What can hang from each mark:
R: K
Q: F X
T: H
X: D Q
K: D R
H: F T Y
D: J K X
Y: H
F: H Q

Known rows, with every way that one mark hangs from another:
Q(X): [ -0.6 -31.7 -12.7  15.0  18.4 -31.2 -21.1   2.5 -17.7  13.8  -8.5  14.4
  15.6  -6.7  34.6  -1.1  23.5  -1.0  -8.6  21.8   6.2 -22.9   0.7  -0.3
  -4.2 -28.7  12.2]
Y(H(F)): [-13.5 -39.4 -29.1  31.6  -3.6 -47.9 -14.6 -29.8  26.7 -11.7 -30.8   6.4
 -10.5  18.2   1.2  10.5  -2.9  -7.4  -8.3  16.8   3.6 -26.6 -14.4 -11.1
 -10.9  -8.2 -24.6]
T(H(F Y)): [-13.7 -43.2 -37.9  31.4  -9.5 -47.0  -4.5 -29.1  43.6 -30.3 -28.3  10.1
 -19.1  34.4 -14.6   6.6 -12.9 -18.5  -9.9   4.9  -0.1 -36.0 -20.1  -9.8
 -10.4   4.0 -40.0]
X(D(J K(R)) Q(F)): [  8.9 -24.9  14.4  19.0  22.4   0.6  57.4  33.4 -32.4  10.4  18.8 -18.0
  16.2 -11.0  44.0   7.6  28.4 -17.3  47.5  13.1 -55.6  19.0  44.9   0.6
  17.4 -44.8  53.5]
R(K(D(J))): [ 39.0 -29.9 -14.1  12.3  19.5 -15.1  17.3  25.4 -47.7  -9.0 -12.0 -21.0
  32.1  -0.1   3.3  27.6  34.5   0.1  41.0  26.7 -23.7  21.0  37.1 -13.7
  41.9 -55.0  37.3]
X(D(J K)): [ 36.2 -18.5  -3.0  11.8  19.7 -17.8  12.4  30.7 -24.2  -8.7   3.7 -25.2
 -11.8  11.5  31.8  12.7  33.9  -4.7  40.6  10.8 -29.2  11.5   8.6  -6.1
  11.8 -27.7  37.3]
K(D R): [ 21.4 -35.7 -24.9  19.3  16.8 -17.8   6.9  12.7 -37.2 -15.3 -11.5 -13.6
  24.3 -13.5  -5.9  16.4  37.1   6.1  33.9  25.7 -19.8  11.2  31.3   5.2
  24.5 -58.9  32.5]
R(K(D(J X(Q)))): [ 39.6 -18.6   9.4  19.1   6.8  -4.2  45.6  42.8 -63.6  13.4   8.4 -30.1
  40.8  -8.8  18.3  27.3  45.1  -7.7  30.7  33.2 -37.4  28.9  65.1  -8.9
  46.6 -64.9  55.2]
Y(H(F(Q) T)): [-35.7 -28.1 -15.9  29.2   0.2 -46.9 -18.0 -32.9  55.8 -21.6 -32.3  25.1
 -19.9  24.8  -1.7  -5.1 -30.1   1.1 -29.8   7.0  14.7 -39.0 -31.3   1.8
 -28.2   9.3 -57.4]
K(D(J X(Q(F(H)))) R): [ 17.5 -20.9  18.5   8.0  -4.7  17.4  64.2  24.7 -41.4  19.5   2.2  -6.3
  41.0 -26.6  29.7  12.5  22.6 -16.3  45.6  35.1 -43.9  35.7  64.9  -2.0
  33.8 -66.6  36.2]
Q(F(H(Y)) X(D)): [-24.7 -25.5  -1.3  -2.8  13.8  -3.1 -12.1  -1.1  22.7  25.8  -5.2  32.8
   6.4  -5.8  38.6  -4.7 -26.9 -10.7  12.3  13.3 -11.3 -16.5 -21.8  -8.6
  -3.0 -23.2 -19.7]
Y(H(F(Q(X)) T)): [-47.2 -19.0  -5.8  23.3   2.2 -44.9 -29.6 -23.7  56.8  -6.2 -21.3  43.2
  -3.1  21.9  17.2 -22.3 -32.9   6.8 -36.6  12.1  20.3 -45.9 -33.4   3.3
 -32.7  15.9 -58.6]
T(H): [  9.0 -37.3 -31.9  26.7  10.7 -40.0  -2.7 -12.6  -0.3 -14.6 -21.5  -5.8
 -10.5  12.1   8.6  12.5  13.2 -13.8  -4.8   7.3  -2.6 -26.1 -12.6  -8.1
   3.9 -23.4  -1.5]
K(D(J) R): [ 33.9 -27.7 -10.4   9.6  12.7  -7.9  21.3  26.2 -46.5 -19.0 -10.3 -16.9
  27.0 -10.6   2.9  17.2  42.2  -3.8  45.7  28.3 -25.7  20.5  37.3  -1.7
  31.6 -54.6  40.6]
R(K(D(J X(Q(F))))): [ 17.8 -25.8  18.2  21.6   3.5   2.8  60.8  33.8 -56.0  24.9   6.1 -21.3
  54.2 -16.3  28.9  21.5  30.8 -23.8  34.3  36.3 -39.5  29.3  71.1 -10.3
  44.5 -66.8  51.5]
X(D(J K(R)) Q): [ 30.3 -16.4   6.3  17.2  25.8  -4.8  42.7  41.5 -38.9  -1.5  22.1 -26.9
   2.2  -4.4  32.0  12.6  43.8  -1.1  45.7  11.8 -53.2  18.2  38.0   2.5
  19.5 -43.8  57.8]
F(H(T Y) Q(X)): [-24.1 -14.8  -4.1   1.4  13.7 -19.2 -23.3 -14.6  47.8  -5.8 -19.9  50.1
  -8.6  10.2  19.8 -19.2 -32.3   9.6 -25.1   7.2  12.8 -36.2 -31.9   5.9
 -24.5  -3.3 -61.0]
X(D Q(F(H(T Y)))): [-29.9 -32.9   9.4   6.4  11.1  -3.1  24.7 -15.2  36.0  12.2 -14.4  20.4
 -13.0   0.4  23.0  -1.7 -43.3 -29.4  -4.4  -2.6 -18.2 -17.7 -19.2  -8.3
  -0.2 -28.1 -32.5]
T(H(F(Q(X(D(J)))) Y)): [-31.6 -10.1   0.3   3.6   8.8 -17.6 -15.9  16.7  40.8  -7.6   0.4  29.9
  -7.0  30.6  23.8  -7.9 -32.0   2.1  -5.6   2.7  -4.5 -33.5 -33.8  -4.1
 -17.1  23.3 -30.0]
H(F T Y): [-15.5 -44.5 -22.2  27.3 -10.6 -44.5  -8.8 -29.6  45.9 -29.6 -33.3  16.2
 -20.5  30.8 -15.3  -4.0 -15.4 -21.7 -16.0   8.5   7.3 -32.4 -16.5  -5.1
 -14.1  -1.1 -51.6]
D(J K(R) X(Q(F))): [ 22.4 -20.0  16.3  32.5  -6.2  -6.0  70.9  32.3 -37.5   9.4  17.3 -20.9
  25.3 -12.4  42.6   4.4  50.4 -24.1  38.8  30.6 -54.0  23.3  73.0   6.3
  17.2 -48.1  48.8]
R(K(D(J X))): [ 52.5 -16.4  -3.4  16.0   0.4  -9.9  22.8  41.3 -53.3  -2.2  -1.5 -32.2
  34.9   0.9   5.5  27.0  48.6  -3.0  44.2  38.3 -32.9  32.3  51.4 -10.0
  46.4 -58.6  43.4]

Rows:
[-33.4 -13.5   0.7  17.6  10.8 -30.4 -20.6   5.2  57.1 -16.2   4.8  32.4
 -15.8  35.0  17.3 -25.2 -27.3  14.1  -5.2  -0.9  -5.7 -27.4 -25.1  12.9
 -31.3  19.3 -45.7]
H(F(Q(X(D(K)))) T Y)
[ -9.3 -36.0   8.5  30.1  -0.6 -16.6  34.4   3.4 -25.3  33.4  -0.7  -6.6
  18.6 -21.4  42.9   9.9  22.4 -28.7  -9.2  24.1 -13.1  -8.5  38.1   2.7
   3.7 -49.7  27.1]
D(X(Q(F)))
[  5.9  -1.7  14.1   1.7  32.5  -9.1  -6.4  41.8 -16.6  10.1  20.1   6.9
   5.0   2.9  57.7  -7.2  18.6  19.0  20.9  10.1 -15.2  -2.3   1.8   7.3
  -8.8 -12.9  28.1]
F(Q(X(D(J K))))
[-21.8  -7.7  -3.6  -9.0  27.4  -3.1 -34.3   8.6  25.6  15.2  -0.1  36.8
  -7.5  -2.5  33.1  -2.2 -25.9  24.0  -3.0   6.5  -1.6 -25.3 -31.2   5.1
 -17.4 -13.1 -24.9]
F(H(Y) Q(X(D)))
[ -6.9  -5.5  14.5  -7.3  32.1  -5.0 -21.4  38.1 -20.9  23.2  10.1  14.6
   9.8  -8.7  56.4  -1.0   7.3  14.6   4.6  15.3  -0.7 -15.1 -10.7   3.9
  -6.4 -15.9  24.1]
F(Q(X(D(J))))
[ -9.3 -32.1  12.8  20.6  -8.8 -11.1  37.5 -14.3   8.5  23.7 -13.9  10.5
   3.0  -8.1  37.3  -1.4  -6.9 -27.3 -12.2  19.3 -12.4  -7.5  16.4  -2.6
   1.7 -40.1 -17.4]
D(X(Q(F(H(T)))))
[ 40.7 -17.2   4.0   8.7  -7.2  -9.5  20.4  33.1 -45.6  -4.5  -6.9 -24.8
  20.7  -3.9  17.3  17.3  43.3 -13.7  31.0  32.4 -15.7  20.8  36.4  -4.3
  28.8 -50.0  39.2]
K(D(J X))
[-18.9 -14.1   1.5   2.8  36.2 -14.5 -35.9  24.0 -12.0  26.3   9.8  18.5
   6.2 -12.4  45.9  -1.2   2.3  22.7  -9.0  10.6   4.8 -23.2 -15.9  11.5
 -13.8 -21.0  14.4]
F(Q(X(D)))
[-19.2 -46.1  -4.0  15.6  16.6 -10.7  28.0 -23.7  -8.2  29.8 -16.1  18.0
   7.3 -22.0  40.1  12.5  -6.4 -18.0  -5.7  11.7  -7.0 -13.2  15.7  -5.3
  -2.8 -44.9   1.6]
X(Q(F(H)))
[ 31.5 -19.5  -6.3  39.5   1.3 -22.6  40.9  24.1 -35.3  -0.3  17.7 -25.2
   9.9  -6.2  21.7   9.2  60.6  -1.4  24.1  23.2 -45.4  12.2  60.4  14.0
  11.5 -51.6  43.5]
D(K(R) X(Q))
[  5.7 -30.4 -20.7  10.9  -0.2 -25.8  -4.9 -27.5  39.7 -24.3 -34.9  19.3
 -26.1  17.4  -5.2   0.8 -16.9 -14.6  -5.4   7.5  -1.1 -23.4 -24.4  -7.8
  -3.9 -19.0 -50.1]
F(H(T Y))
[-11.7 -21.7  -2.3   5.9  13.6  -7.5   1.2   1.6  26.8  13.0   3.1  25.3
   3.0   5.9  41.6 -10.6 -15.1  -4.6  30.4   8.2 -26.5  -6.5  -9.4  -4.4
  -5.3 -19.3 -16.4]
Q(F(H(Y)) X(D(K)))
[-18.1 -36.1 -21.6  33.7 -10.6 -52.3 -11.5 -36.0  47.5 -24.7 -37.7  10.7
 -18.9  29.9  -8.0  -1.6 -18.1 -16.4 -15.5  11.8   6.4 -32.8 -29.2 -10.6
 -12.2   0.9 -49.9]
Y(H(F T))
[-25.8  -5.9   4.4  -7.5  21.6  -7.5 -31.8   3.4  47.4   3.3  -7.1  42.0
 -16.0  11.0  25.3 -16.2 -39.5  14.2 -12.3   1.1   0.4 -30.1 -45.7   4.4
 -19.6  -2.9 -50.4]
F(H(T Y) Q(X(D)))
[-43.4 -27.3 -21.2  22.1   3.7 -39.1 -23.2 -16.1  51.6 -12.9 -12.5  43.3
  -3.6  26.8   9.5 -13.0 -26.2   4.7 -27.6   4.0  13.2 -49.8 -25.9   4.1
 -30.4  18.6 -51.4]
T(H(F(Q(X)) Y))
[-30.2 -38.2 -23.6  24.2   6.3 -34.3 -17.3 -19.2  33.1 -14.3 -20.8  23.9
 -13.9  13.3  -0.7   5.7 -13.1   5.5 -18.8   8.3  14.1 -32.8  -6.7   8.6
 -29.0  -0.2 -34.9]
H(F(Q) Y)
[ 17.5 -23.5  21.0  27.5  -4.0 -11.5  64.2  20.7 -30.4  17.1   9.7 -17.6
  17.0  -5.3  53.2   3.8  39.5 -32.1  20.8  22.1 -33.1  12.4  57.1  -0.9
   9.0 -39.9  40.7]
D(J K X(Q(F)))
[  6.2 -16.7  13.2  -2.7  18.7  -0.4  13.7  19.3  -5.6  22.7   9.7  15.4
  11.1  -0.3  66.0  -6.6   2.6  -3.9  43.5  17.4 -29.3  11.3   5.3 -10.2
   4.7 -22.1  13.3]
Q(F(H) X(D(J K)))
[-34.1 -34.5 -15.9  23.4   0.1 -38.8 -15.0 -25.2  54.6 -27.3 -28.8  29.1
 -21.8  24.8  -7.8  -7.2 -27.8  -2.6 -28.5   4.4  16.2 -39.4 -19.8   8.4
 -30.5   9.1 -60.2]
H(F(Q) T Y)
[-33.2  -9.6  16.2  -1.4   6.7 -16.0 -19.9  15.3  44.3  -6.3  -4.1  35.5
  -7.6  26.6  24.1 -18.7 -34.7  -0.6 -10.8   7.2   4.1 -28.9 -31.4   1.6
 -21.1  19.5 -39.5]
H(F(Q(X(D(J)))) T Y)
[ 13.2 -22.4  20.3  17.7  -4.0   8.1  65.3  35.8 -54.5  16.4   8.4 -18.6
  48.3 -27.3  28.9  11.1  38.4 -25.0  38.6  37.2 -41.2  28.9  72.6   1.4
  34.4 -66.4  55.7]
K(D(J X(Q(F))) R)
[-22.4 -31.4   2.7   8.3  22.7 -12.7 -13.5  13.2 -13.0  36.5   2.8  14.6
  20.2 -15.2  52.9  -2.4   1.9  -9.5   7.8  17.7  -6.8 -17.6  -7.6  -2.0
   1.1 -31.2  18.9]
Q(F X(D))
[ 42.3 -14.6  -7.9  14.6  18.5 -11.1  18.8  40.2 -31.1 -15.7  11.2 -29.0
  -3.2   5.0  21.9  14.3  46.6   3.8  58.5  18.1 -48.9  21.5  25.2   0.8
  20.0 -36.7  44.7]
X(D(J K(R)))
[-11.9 -21.9 -14.7   9.0  11.3 -20.0 -12.1 -24.0  47.1 -21.0 -29.5  32.7
 -27.2  13.1   1.3  -3.4 -30.2   4.8 -18.2   1.8   7.2 -30.5 -28.7   3.7
 -19.8 -11.0 -59.2]
F(H(T Y) Q)
[ 23.2 -18.9  10.8  14.4  25.6 -11.1  34.3  31.0 -34.0   5.5  14.4 -23.8
  -6.0   1.2  42.5  14.4  30.7  -9.3  27.1   3.8 -34.6   7.0  21.0  -5.9
  10.4 -35.8  49.7]
X(D(J K) Q)
[ 26.2 -16.6  13.4  22.0  -7.1   2.0  71.4  20.2 -24.5  12.0  12.1  -8.4
  17.2 -10.6  44.6   7.2  36.0 -14.3  46.0  29.1 -54.9  29.1  64.9   0.8
  16.1 -48.5  28.7]
D(J K(R) X(Q(F(H))))
[ -4.9 -32.4   6.3  20.3  -2.1  -7.0  34.2  -7.8 -13.4  36.9  -6.2   6.3
   9.7 -21.6  45.3  10.9   7.1 -18.1  -3.0  23.3 -15.6  -2.3  30.3  -3.0
   3.3 -49.1   8.2]
D(X(Q(F(H))))
[ 34.5 -22.1 -15.0  22.3  -3.5 -13.0  12.3  26.9 -43.2  -8.2  -1.5 -24.6
  26.8 -13.7  -1.1  16.1  51.1   3.0  37.0  36.2 -28.9  21.9  45.2   9.1
  28.7 -63.1  37.4]
K(D(X) R)
[  6.0 -35.1   4.3  31.0   7.2  -6.9  46.3  20.0 -47.4  29.0   5.4 -18.5
  51.4 -19.8  19.8  19.0  26.1 -14.4  22.2  31.3 -33.4  19.7  66.2  -4.2
  36.5 -71.6  41.3]
R(K(D(X(Q(F)))))
[-35.2  -7.4   2.0  23.3  13.2 -38.8 -24.1  -2.4  58.9  -9.6   0.6  27.2
 -14.0  33.2  25.6 -25.4 -29.8  18.5  -5.6   2.7  -6.7 -27.0 -36.3   6.5
 -30.1  20.1 -44.3]
Y(H(F(Q(X(D(K)))) T))
